What can hang from each mark
tufegi: sito
beko: sebi
pizi: kapasi tufegi
tivig: zelap
zifibi: fabu
kapasi: pizi
sito: zelap
fabu: zifibi
zepope: tufegi
zelap: beko nokov tivig zifibi

Each row was made from one small tree. Brackets hold a mark, then the marks that hang from it, in alphabetical order. Every link used is in the known rows. Write each row's tree.
(in the rows, 128 means zero)
Known rows
(zelap nokov tivig): [121 123 140 117 160 114 129 117 134  63 114 118 101 129 129 115 123 161
 159 111 151]
(tufegi (sito (zelap beko nokov tivig zifibi))): [121 126 122 105 183 112 121 122 134  84 131 130  88 134 126 144 122 176
 180  93 157]
(fabu zifibi): [125 145 117 123 119 126 130 131 129 115 132 105 137 113 125 132 122 132
 114 137 130]
(zelap beko): [125 122 114 120 134 116 128 135 130 165 125 124 119 133 136 118 131 134
 139 128 130]
(beko sebi): [132 131 126 128 128 126 119 129 132 115 122 126 137 144 137 116 132 138
 137 137 135]
(kapasi (pizi (tufegi sito))): [127 121 117 140 155 137 124 133 129 142 145 152 116 148 119 166 131 113
 109 157 111]
(tivig zelap): [127 128 127 123 119 126 129 126 130 114 139 106 127 143 127 140 129 139
 124 129 124]
(zepope (tufegi (sito zelap))): [160 129 115 125 141 142 113 133 126 117 152 147 121 120 117 163 119 143
 123 118 136]
(tivig (zelap nokov)): [126 124 138 120 127 116 128 120 127  92 135  99 115 145 128 135 127 156
 139 122 135]
(pizi kapasi tufegi): [140 114 129 142 140 130 108 135 141 156 143 136 120 155 125 153 125 104
 115 153 109]
(tivig (zelap (beko sebi) nokov zifibi)): [119 123 121 108 155  96 109 126 134  65 127  98 110 169 138 116 131 179
 172 125 144]
(tufegi (sito zelap)): [135 133 125 125 133 140 131 126 125 155 145 137 121 123 122 164 126 137
 132 110 135]
(tivig (zelap (beko sebi) nokov (zifibi fabu))): [114 136 108 104 162 101 104 125 142  62 127  82 120 157 140 114 128 174
 171 128 137]
(kapasi (pizi tufegi)): [125 117 117 139 151 130 120 133 132 153 140 142 119 151 123 152 133 110
 118 163 115]
(kapasi (pizi (tufegi (sito (zelap tivig))))): [127 120 115 132 172 138 123 128 136 145 147 149 103 146 119 177 130 126
 131 141 129]
(zepope (tufegi sito)): [155 129 117 128 140 140 116 136 125  81 143 149 125 122 118 146 118 139
 110 128 125]
(sito (zelap beko tivig zifibi)): [118 124 110 106 179 111 115 125 142 116 127 125  99 137 131 133 127 160
 183 103 155]
(zelap (beko sebi) nokov tivig zifibi): [113 122 121 103 191  92 109 124 142  32 106 118  96 156 142  93 127 188
 195 115 161]
(kapasi pizi): [120 124 122 134 147 129 130 130 126 149 134 137 123 139 124 140 134 118
 127 151 123]
(zifibi fabu): [123 144 112 124 137 135 121 127 138 129 128 107 139 113 129 126 125 122
 126 131 120]
(zelap beko tivig zifibi): [110 124 111 108 183 105 117 130 142  67 115 129 101 140 134 110 126 159
 171 114 143]
(sito (zelap nokov)): [133 124 136 120 136 122 124 119 127 149 135 116 111 127 126 143 127 149
 160 109 152]

Write each row's tree
[132 120 115 136 155 140 122 131 130 176 153 149 113 147 118 181 131 116
 121 148 121] | (kapasi (pizi (tufegi (sito zelap))))
[122 118 125 112 132 104 128 126 129 126 132  95 107 149 135 126 130 161
 149 123 136] | (tivig (zelap beko nokov))
[147 115 134 136 151 132 109 129 137 158 154 138 104 151 119 181 122 125
 130 131 125] | (pizi kapasi (tufegi (sito (zelap nokov))))
[138 132 112 133 170 139  96 132 148 138 157 132 118 145 118 183 118 114
 130 134 111] | (pizi kapasi (tufegi (sito (zelap (zifibi fabu)))))
[121 122 119 102 186 100 108 121 143  85 119 115  95 151 138 118 128 186
 205 104 172] | (sito (zelap (beko sebi) nokov tivig zifibi))
[126 126 121 110 164 114 119 125 126 116 138 130  99 134 125 150 124 165
 170  99 148] | (tufegi (sito (zelap beko nokov zifibi)))
[141 117 133 132 169 126 100 128 139 116 154 141 100 157 117 180 119 133
 144 126 126] | (pizi kapasi (tufegi (sito (zelap nokov zifibi))))
[110 120 124 103 191  93 116 123 138  42 111 120  88 142 133 105 123 178
 188 107 155] | (zelap beko nokov tivig zifibi)
[145 111 125 130 155 123 110 134 138 191 152 135  98 156 125 173 124 131
 140 132 125] | (pizi kapasi (tufegi (sito (zelap beko nokov))))
[109 137 107 100 199  99 103 123 151  32 106 100 106 142 143  91 125 182
 194 117 153] | (zelap (beko sebi) nokov tivig (zifibi fabu))
[137 120 124 131 181 132 102 130 147 111 151 147 101 156 118 180 119 129
 141 126 126] | (pizi kapasi (tufegi (sito (zelap tivig zifibi))))
[142 120 124 135 163 134 101 133 141 140 158 147 110 155 117 185 121 120
 132 132 117] | (pizi kapasi (tufegi (sito (zelap zifibi))))
[127 125 113 116 125 114 122 132 135 138 132 102 127 161 142 122 135 154
 141 136 131] | (tivig (zelap (beko sebi)))
[112 135 108 107 175 102 108 127 138  82 119 102 111 128 134 110 123 158
 172 119 136] | (zelap beko nokov (zifibi fabu))
[116 144 111 116 149 124 111 125 140  62 138  94 131 139 125 138 124 143
 138 127 119] | (tivig (zelap (zifibi fabu)))
[112 134 110 104 162 103 111 125 139  72 131  83 112 144 133 124 125 166
 164 120 131] | (tivig (zelap beko nokov (zifibi fabu)))
[122 134 101 130 180 139 107 129 139 131 153 137 118 141 117 179 127 118
 133 146 117] | (kapasi (pizi (tufegi (sito (zelap (zifibi fabu))))))
[109 140 122 108 194 112 110 116 145   4 114 105 106 123 127 112 118 166
 174 109 146] | (zelap nokov tivig (zifibi fabu))
[132 118 103 130 159 130 115 136 135 198 147 145 114 162 130 166 137 129
 135 154 127] | (kapasi (pizi (tufegi (sito (zelap (beko sebi))))))
[130 132 126 119 152 138 133 122 133 121 138 136 110 122 123 159 124 147
 142 103 144] | (tufegi (sito (zelap tivig)))
[124 118 102 126 177 125 112 135 133 161 150 150 103 155 121 174 132 129
 142 144 124] | (kapasi (pizi (tufegi (sito (zelap beko zifibi)))))
[129 116 105 131 160 131 123 136 132 203 151 147 107 150 124 175 134 121
 129 148 122] | (kapasi (pizi (tufegi (sito (zelap beko)))))
[127 124 125 109 164 119 132 122 132 131 132 126  92 127 129 145 124 169
 165  97 155] | (tufegi (sito (zelap beko nokov tivig)))
[119 127 110 111 148 107 110 132 137  88 131 106 123 167 138 122 133 162
 157 132 133] | (tivig (zelap (beko sebi) zifibi))
